What can hang from each mark
guvi: gumu
fasol: tafom
gope: gumu guvi
tafom: fasol kazem
gumu: guvi kazem
kazem: gamuzet gumu lemoz
lemoz: gope kazem
gamuzet: fasol kazem

Each row was made from one small tree. The marks that hang from a mark follow it in brackets, in alphabetical order. Every link used is in the known rows. Write each row's tree.
Known rows
fasol(tafom(kazem(lemoz(gope)))): [ -1.1   7.1   7.4   9.6   6.9 -43.5  -1.9  -1.0  21.4   0.3  12.7  -5.1
   7.6  15.4   3.5   2.5   4.4  -7.6 -14.3 -11.4   8.6 -41.1   2.9 -15.6
   1.4]
lemoz(gope(gumu) kazem(gamuzet)): [-13.9 -32.2   9.5 -15.3 -27.5  -1.4  27.2  -7.3  -8.5  37.3  12.7 -10.7
  21.4   3.0  -8.1 -42.4  -6.0  10.6 -15.8  -2.1   6.6 -47.0  -1.5 -23.1
 -21.7]
tafom(fasol kazem(gumu(guvi) lemoz)): [ 40.2 -41.6  31.1  23.6  10.5 -15.6   9.2 -17.7  -1.1   3.3   5.4  -6.8
   0.1  24.9  11.8  -8.7  13.1 -11.5 -24.4 -32.5  -8.8 -52.3   0.6  16.8
   3.8]
lemoz(gope kazem): [-10.4 -23.7   8.9 -21.9 -19.2   5.8  10.9  -1.0   3.1  29.1 -11.5 -14.1
  21.3  -9.4   1.8  -9.8  -3.2  -3.4  -4.9  -6.3  13.9 -44.4 -10.3 -15.8
 -21.4]
fasol(tafom(kazem(lemoz))): [ -1.3  10.5   1.8  11.8   6.9 -41.9  -3.6  -6.6  22.4  -8.3  16.1  -3.3
   6.1  15.0   3.0   3.9   6.3  -4.9 -11.9  -9.0   5.9 -34.7   4.0 -11.7
   4.3]
gamuzet(fasol(tafom(kazem))): [  6.7  12.6   6.0  -5.2  10.0 -29.1  15.6   2.2   3.2   2.3  24.5  26.9
 -12.0  14.8  15.9  -0.9   8.1   2.4 -21.0   1.8  26.6 -10.1   1.2 -13.3
  15.6]
lemoz(kazem): [ -9.1 -12.5  -6.7 -13.7 -18.0  11.5   5.8 -17.2   4.3   4.1  -4.0  -7.2
  20.0  -9.3   1.4  -4.6   0.3   6.3   1.5  -0.8   6.5 -24.8  -7.7  -3.6
 -10.9]
gamuzet(fasol(tafom(kazem(gumu lemoz)))): [  2.4  14.7  11.1   4.3   7.2 -26.0  19.2  -8.4   3.5   2.9  28.7  21.7
  -8.6  18.5  11.1 -10.4   8.5  -3.5 -30.1  -0.6  26.6 -17.5   5.6 -19.1
  20.6]
tafom(kazem): [ 14.8  -7.1  19.4   3.5   6.1 -16.7   2.2  10.2  -8.0   2.0   3.1   9.5
  -1.3  17.3  12.1   9.1   5.2   0.5  -1.6  -4.3  -3.4 -34.2  -4.2  17.7
   1.1]
fasol(tafom(kazem)): [  5.0   6.7  10.5   4.6  10.0 -45.0   0.2   5.3  13.6  -8.8  13.0   3.1
   4.7  10.8   6.8   9.1   3.6  -1.2  -4.6  -8.3   8.9 -25.9  -1.6  -6.5
   2.1]
gope(gumu(kazem(gamuzet lemoz)) guvi): [  7.9  -9.4 -16.0  11.3 -19.2 -10.3  10.2 -24.2   1.1  22.1  42.0 -13.4
   7.8 -17.7 -28.0 -50.4  -6.0   5.6 -27.8   9.9 -21.8  -5.0  30.1 -59.3
   6.8]
gope(gumu): [  1.1  -1.2  -6.9   2.4  -2.8 -14.8   0.7  -3.5 -13.3   7.1  35.5   1.2
  -0.9  11.1  -4.6 -21.0  -0.6   1.6  -3.4   8.9  -5.6 -14.0   8.6 -16.8
  12.5]
guvi(gumu(kazem(gamuzet lemoz(gope)))): [  7.7  -8.5  -1.6  10.1  -4.7  22.3  21.1   0.0 -19.8   8.1  -6.8 -20.4
   5.5  -8.2 -19.6 -30.4 -11.0  -9.2 -18.5  12.1  10.6  -8.0  10.1 -11.6
 -13.8]
gope(guvi): [ -4.7  -2.2  -5.4   2.9 -12.7  -9.8  -1.7  -6.0  13.7  12.2  10.3  -3.7
   0.9 -24.8  -2.5 -14.4  -3.1   3.6  -4.0   4.2  -7.5   2.5  15.0 -31.1
   1.5]
lemoz(kazem(gumu)): [ -5.6 -14.1  17.3  -3.9 -17.4  13.4  20.4 -22.0  -6.4   3.9   3.2  -7.6
  21.6  -7.2  -3.6 -18.7  -1.8   0.2  -7.4  -5.0  11.0 -26.0  -6.6 -10.0
  -4.3]
lemoz(gope(guvi) kazem(gamuzet)): [-17.6 -33.1  11.0 -13.8 -35.2   3.6  25.5  -9.0   9.8  41.3  -5.3 -14.3
  22.6 -22.1  -7.0 -37.5  -8.2  12.2 -16.3  -5.7   5.4 -35.7   2.3 -32.8
 -29.7]
gamuzet(kazem): [  0.3   0.2  -0.9 -24.2   7.3   8.0   5.4  -1.7   4.0   2.3   1.4  -5.8
   2.3  -7.6   9.8   9.4   6.6   8.6 -14.1   0.4  -4.7  36.5   3.8   4.7
   5.0]
guvi(gumu): [ -1.0   1.3  -5.8   6.8   1.1  10.6   8.1   8.6 -20.2  -3.2  -1.6  -9.2
  -2.4  -4.6   1.2 -13.7  -8.4  -6.1   4.0  16.7  17.2  -7.9   3.6   3.6
  -1.0]
gumu(guvi kazem(gamuzet lemoz(gope))): [ 49.0 -12.7  -5.9  -3.2  -9.2  28.3  24.9 -44.8  -4.4  15.6 -16.1  -7.1
  14.3   1.1 -30.0 -25.0   4.5  -6.9 -38.9 -24.3 -11.8   8.5  13.4  -6.8
 -21.4]
guvi(gumu(kazem(gamuzet(fasol) lemoz))): [  9.3  -1.8  -7.9   9.9  -3.2  24.8  24.1  -6.1 -21.3   3.3   0.3 -11.3
   0.1  -6.4 -15.6 -31.7  -8.7  -4.5 -22.0  17.4  13.9   1.6  11.9 -10.2
  -4.6]
gumu(kazem): [ 28.2  -6.6   4.8  -7.5   3.2  10.1   5.9  -0.7  -7.5   1.5  -7.6  -5.5
   5.2 -16.3 -17.4   3.8  -1.9  -7.3  -9.5  -1.0  -4.1  15.2   2.0 -17.1
  -5.7]
gamuzet(fasol kazem(gumu(guvi) lemoz)): [ 12.5  12.9   2.7 -17.8   4.8  23.0  32.1 -39.8  -5.8   9.2  23.2  14.4
  -3.1  10.5  11.7 -19.3  16.9  -0.7 -53.9  -5.2  14.7  33.5  15.0  -5.5
  26.1]
gope(gumu(kazem)): [ 21.9  -6.4  -4.2  -2.6  -0.4  -8.1   4.1  -3.8 -18.5   7.9  30.6  -2.5
   3.2   0.0 -16.2 -18.6  -1.2  -4.2  -9.8   8.2  -8.9  -2.7  10.6 -27.8
   9.0]

Which tree is each row?
[  7.3   4.9  27.4  11.9  10.3 -43.5  10.4   2.0   6.1  -8.6  17.8   2.4
   5.4  12.2   4.0  -0.7   2.9  -6.2 -10.9 -10.7  13.0 -27.2  -0.6 -12.1
   6.5]
fasol(tafom(kazem(gumu)))
[  6.7 -10.9  27.1  26.5 -18.3  19.2  42.9 -45.7  -9.0  21.5   2.6 -10.7
  15.1  23.9 -24.0 -60.0  -0.4  -7.6 -48.8 -26.2  -1.2 -19.6  14.6  -6.0
  -9.1]
kazem(gamuzet gumu(guvi) lemoz(gope))
[ 20.1  -1.1  17.7 -18.8   7.5  15.8  23.0 -22.3 -10.1   0.6   4.1  -1.4
   7.2  -2.4   5.7  -5.3  10.2   0.7 -26.5 -11.8  -0.5  38.3   6.1   6.5
   7.8]
gamuzet(kazem(gumu(guvi)))
[ 28.4 -18.5  10.4 -11.5  -5.5  -3.6  19.8  -3.9 -18.1  31.8   9.5  -2.6
   6.0   5.0 -14.4 -28.3  -1.7  -7.8 -21.1  -9.2  -1.4 -14.4   7.9 -21.5
 -10.5]
lemoz(gope(gumu(guvi kazem(gamuzet))))
[ 16.1 -48.3  17.9  23.2   5.2 -20.5   7.7  -0.5  10.3   6.8   0.6  -9.6
  -3.1  24.3   9.5 -12.0   6.5   8.3 -20.9 -22.2 -16.1 -46.6  -0.3  19.6
  -9.9]
tafom(fasol kazem(gamuzet lemoz))
[ 22.9   6.5  16.6 -27.8   9.8  17.7  38.2 -23.5 -17.1   7.8  19.4  22.5
  -8.3   4.7  17.4 -12.1  15.3   3.7 -44.0  -3.6  19.6  46.8   8.7  -1.1
  22.4]
gamuzet(fasol kazem(gumu(guvi)))
[ 22.0  -1.6  32.2  11.8  -5.6   2.8  57.6 -35.6 -17.8   5.0  19.4  21.8
   0.5  19.1  -8.7 -50.3   1.6   8.3 -43.5 -17.7  18.1  17.3   8.8  -5.5
   3.5]
kazem(gamuzet(fasol(tafom)) gumu(guvi))
[  0.6  -9.2  10.5  19.6  -3.6  -9.0  13.2  -8.7   0.9   5.0   5.8   1.7
   4.4  28.7   0.3 -15.2   3.1   9.0 -20.3  -7.0 -12.2 -39.8   3.3  17.6
  -5.5]
tafom(kazem(gamuzet lemoz))
[-16.6 -34.0   5.3 -12.3 -35.3  -7.1  25.8 -10.9   1.3  45.6  19.4 -14.3
  22.3 -14.4 -10.1 -52.5  -8.9  13.0 -18.8   0.8   0.8 -45.2   8.3 -44.2
 -20.0]
lemoz(gope(gumu guvi) kazem(gamuzet))
[ 17.8  -8.4 -10.1  -0.3 -11.7 -16.5   3.8 -10.4  -4.8  20.5  41.8  -6.9
   3.5 -25.1 -18.4 -32.8  -5.4  -0.1 -14.3  12.2 -16.3  -0.3  24.7 -59.1
  10.6]
gope(gumu(kazem) guvi)
[ -2.5   3.4  21.6  23.3   2.0 -38.0  17.8 -11.3  12.8  -6.7  19.7  -2.8
   9.0  20.6  -5.3 -18.2   1.4  -0.4 -24.2 -13.2   6.6 -31.9   5.8 -12.3
   2.9]
fasol(tafom(kazem(gamuzet gumu lemoz)))
[ 22.3 -13.0  35.3  18.1  -9.3  16.9  48.0 -32.8 -23.3   4.1   3.4   6.7
   8.3  14.8 -15.3 -46.6  -1.6   6.7 -28.9 -20.7  -0.6  12.5   7.0   9.1
  -7.9]
kazem(gamuzet gumu(guvi))
[ 13.1   9.8  14.7  15.7   6.5 -36.7   8.7 -20.8  11.7  -9.1  17.7  -1.6
   9.9  18.8  -0.1  -6.5   6.6 -10.2 -21.2 -17.5   8.7 -34.0   5.7 -10.5
   7.7]
fasol(tafom(kazem(gumu(guvi) lemoz)))
[ 13.6 -13.7   5.1   4.2  -7.9  15.9  17.8 -12.4   1.1  17.5  -8.7 -16.4
  11.0  -5.1 -29.9 -23.4  -5.2  -4.5 -31.8  -7.0 -10.0   0.1   9.3 -22.4
 -16.7]
gumu(kazem(gamuzet lemoz(gope)))
[  3.4   0.9  14.6   8.4   6.5 -42.4  12.6   1.9  13.1  -5.3  12.3   4.5
   4.6  14.4   2.1  -3.4   1.3   7.0 -10.8  -9.6   5.7 -20.9   0.1  -4.1
  -3.9]
fasol(tafom(kazem(gamuzet)))
[ 20.1 -40.9  13.6  17.0  12.5 -24.1  -9.1   2.0  13.2   2.7   2.4 -10.5
  -4.0  19.4  16.0   6.1  10.8  -3.2 -12.5 -20.1 -12.1 -54.2  -1.6  14.9
   0.2]
tafom(fasol kazem(lemoz))
[ 11.7 -10.4  23.1   4.7   1.6 -11.6  26.1   6.5 -12.8   9.6   9.9  23.0
  -6.1  25.9  11.4 -11.7   4.9  15.2 -18.4  -2.7   2.3 -23.1  -1.5  18.6
  -1.2]
tafom(kazem(gamuzet(fasol)))
[-10.5  -1.6  15.2  -7.0  -2.1   8.4  15.4 -15.9   8.0  17.8  10.9 -20.5
  10.3  -7.9  -1.3 -18.8   4.6  -6.4 -37.9  -5.9  -2.8  12.3  14.1 -23.0
   9.7]
gamuzet(kazem(gumu lemoz(gope(guvi))))
[  8.4  -5.7  -5.1   4.3 -12.2   6.5  19.4  -2.6  -6.7  14.5  10.9  -4.1
  -3.2 -32.2  -9.3 -32.8  -9.2   3.0 -16.6  16.4   6.9  10.0  20.4 -36.1
  -1.8]
gope(guvi(gumu(kazem(gamuzet(fasol)))))
[ 16.5  -6.3   1.9   3.4   0.4  22.4  28.2   5.7 -28.9   2.6  -1.7  -4.0
  -3.9 -10.2 -11.3 -27.3  -9.9  -1.4 -15.3  17.6  17.2  10.2   7.9  -7.3
  -6.8]
guvi(gumu(kazem(gamuzet(fasol))))
[  7.1 -17.3  17.1  -6.1 -23.4  24.5  46.4 -41.6 -15.2  10.1   6.4   9.5
  17.0   4.8  -3.5 -41.0   1.9  12.8 -27.8 -11.3  15.1 -11.3  -2.0  -0.1
  -9.4]
lemoz(kazem(gamuzet(fasol) gumu(guvi)))
[-17.4   7.3  20.0  32.5 -11.3   0.2  44.3 -35.8   1.4   4.7  28.3   1.7
   3.2  23.2 -16.9 -58.9  -0.9   3.1 -53.5  -7.0  14.5  -6.9  15.2 -23.3
  11.4]
kazem(gamuzet(fasol(tafom)) gumu lemoz)
[ 15.0   6.2   8.0  23.1  -8.1  17.7  16.7 -52.5  -4.9  -1.3   9.1  -8.6
  11.7  16.8 -14.2 -31.1   6.8 -17.7 -31.7 -19.0  -1.0 -16.6  13.2  -3.9
  10.3]
kazem(gumu(guvi) lemoz)
[-22.9 -11.7  -6.2  18.8 -24.2  -3.3  17.6 -21.7  11.8  32.4  20.2 -17.8
   9.4   8.9 -21.5 -56.5  -6.4   7.3 -35.1  -2.3 -13.7 -27.9  21.8 -31.6
  -8.5]
kazem(gamuzet lemoz(gope(gumu guvi)))
[-16.1 -33.7  35.4  -4.3 -34.9   5.6  40.0 -13.3  -1.4  41.2   1.0 -16.9
  25.1 -20.0 -11.5 -51.9  -9.9   5.5 -25.4  -9.0  10.8 -38.3   3.9 -38.0
 -22.9]
lemoz(gope(guvi) kazem(gamuzet gumu))
[  3.4 -31.8   5.4 -18.1 -28.6   5.1  31.2 -22.4 -11.7  37.2   8.8  -7.3
  22.9   6.2  -7.8 -44.0  -2.1   9.0 -19.6 -10.6   4.9 -42.2   0.1 -15.0
 -23.8]
lemoz(gope(gumu(guvi)) kazem(gamuzet))
[ 11.3  -3.0  -6.2   6.4  -1.0  19.3   9.7   2.1 -17.6   5.9  -6.6 -21.7
   4.8 -12.5 -15.6 -17.9  -9.3 -17.5 -12.9  13.6  13.3 -12.6  10.5 -15.8
  -6.6]
guvi(gumu(kazem(lemoz(gope))))
[ 10.4 -19.3  15.4  -7.2  -4.6  -9.3  16.1  12.9 -15.9  32.3  13.4  -6.9
   4.6   2.0 -14.7 -27.3  -6.7  -6.5 -17.3  -0.2   0.1 -18.2   5.4 -30.0
  -8.3]
lemoz(gope(gumu(kazem(gamuzet))))
[  8.2 -24.6  -1.2 -24.3 -22.0   1.0  15.0 -18.8  -9.5  33.2   9.5  -8.1
  21.4   0.6  -2.2 -25.6   0.6  -4.0 -10.5  -8.2   9.6 -49.5  -1.9 -19.9
 -12.9]
lemoz(gope(gumu(guvi)) kazem)
[-17.5  -4.2  23.4  36.7 -15.4  14.0  34.9 -33.6  -3.8   4.9  13.1 -13.6
  11.8  19.9 -24.3 -55.2  -4.6   1.3 -38.9 -10.3  -4.8 -11.4  13.0  -8.8
   0.8]
kazem(gamuzet gumu lemoz)
[ 25.8 -54.7  31.5  13.4   9.8 -25.2  13.1  15.7  -0.2   6.5  -2.8   0.0
  -6.6  18.2  15.1  -4.9   4.4  13.0 -10.5 -20.7 -11.6 -33.6  -5.7  24.8
 -12.6]
tafom(fasol kazem(gamuzet))
[ 13.7 -12.1  46.8  15.4   2.7  -9.9  39.9   2.2 -24.5   9.0  16.7  21.8
  -3.9  28.6   7.7 -25.5   2.7   8.3 -27.4  -6.5   7.3 -25.2  -0.5  12.7
   5.1]
tafom(kazem(gamuzet(fasol) gumu))
[ 51.0  -4.1 -14.0  -4.4  -6.4  32.2  30.0 -53.4  -6.5   8.1  -3.6   8.1
   6.3   5.2 -23.7 -26.0   7.7   0.4 -44.3 -17.4  -6.2  21.7  15.7  -4.9
  -9.8]
gumu(guvi kazem(gamuzet(fasol) lemoz))
[  9.1  -4.5  -7.4   4.6  -9.8   3.5   7.1  -1.1  -4.1   9.9   6.9 -13.7
   1.7 -36.2  -9.9 -21.8  -9.7  -3.8  -7.2  15.5   1.9   3.5  18.2 -36.1
  -1.5]
gope(guvi(gumu(kazem)))
[ 10.1   0.7  14.5  25.2 -14.3  24.4  49.2 -57.6 -12.0   9.7  18.9  10.9
   3.8  28.6 -15.6 -61.4   5.1   2.4 -56.0 -17.2   6.1   0.5  17.7  -3.2
   7.9]
kazem(gamuzet(fasol) gumu(guvi) lemoz)
[ 14.1  -2.7   0.7   3.5   1.2   9.9  27.6   4.5 -22.4  -0.3   2.4  -5.5
  -1.2 -11.0 -12.6 -25.3  -9.5  -2.0 -16.4  15.6  21.2  10.2   7.9 -13.3
  -6.8]
guvi(gumu(kazem(gamuzet(fasol(tafom)))))
[  3.9  -6.1  13.4   9.6   0.8 -15.5  -0.6   3.1   2.7  14.7   2.8  -1.9
   4.0  23.1   7.2  -0.2   5.7  -8.4 -15.4  -8.2  -4.3 -56.5   0.4   6.5
   0.3]
tafom(kazem(lemoz(gope)))
[  2.4  -5.2 -10.6  12.3 -14.9   8.4  11.1 -10.6   0.3  12.7   7.7 -17.7
   3.9 -30.7 -15.8 -34.0 -10.8   0.2 -15.9  14.0  -2.4   0.9  22.1 -36.6
  -4.4]
gope(guvi(gumu(kazem(gamuzet lemoz))))
[ 49.9  -8.2 -13.5   0.4  -8.3  30.9  22.7 -52.5  -3.7   3.9 -11.2  -4.5
  13.4   1.6 -29.6 -22.5   4.8  -1.1 -35.7 -21.0 -15.5  18.4  13.9  -1.7
 -16.0]
gumu(guvi kazem(gamuzet lemoz))
[-15.3   0.5 -11.4   9.1  -9.3  -5.9  -4.0 -13.6   7.9  21.0  16.0 -16.7
   7.1  13.5 -10.9 -24.4   0.1 -12.8 -20.9  -1.2  -3.3 -39.2  12.1 -24.1
   3.9]
kazem(lemoz(gope(gumu)))
[ -4.6   5.1   5.0  15.7   3.0 -39.7   8.1  -8.4  20.1  -5.5  14.8  -2.1
   6.5  18.9  -2.8  -8.2   2.7   4.1 -18.4 -10.9   3.0 -29.4   4.2  -8.0
  -0.8]
fasol(tafom(kazem(gamuzet lemoz)))
[ 35.8  -7.5 -17.0   2.2  -7.7   6.5  16.7 -40.0 -16.1  10.1  28.0  -1.3
   9.5  11.7 -25.9 -37.1   3.2  -0.2 -27.9  -6.2 -16.2  -1.5  19.0 -17.5
   1.2]
gope(gumu(guvi kazem(gamuzet lemoz)))
[  8.3 -20.1  12.3  -4.7 -13.1 -15.2  15.3   8.3  -5.9  40.5  20.3 -10.3
   5.5 -15.6 -17.1 -36.5  -8.1  -4.0 -20.4   2.7  -5.7 -17.0  16.0 -51.9
  -7.0]
lemoz(gope(gumu(kazem(gamuzet)) guvi))
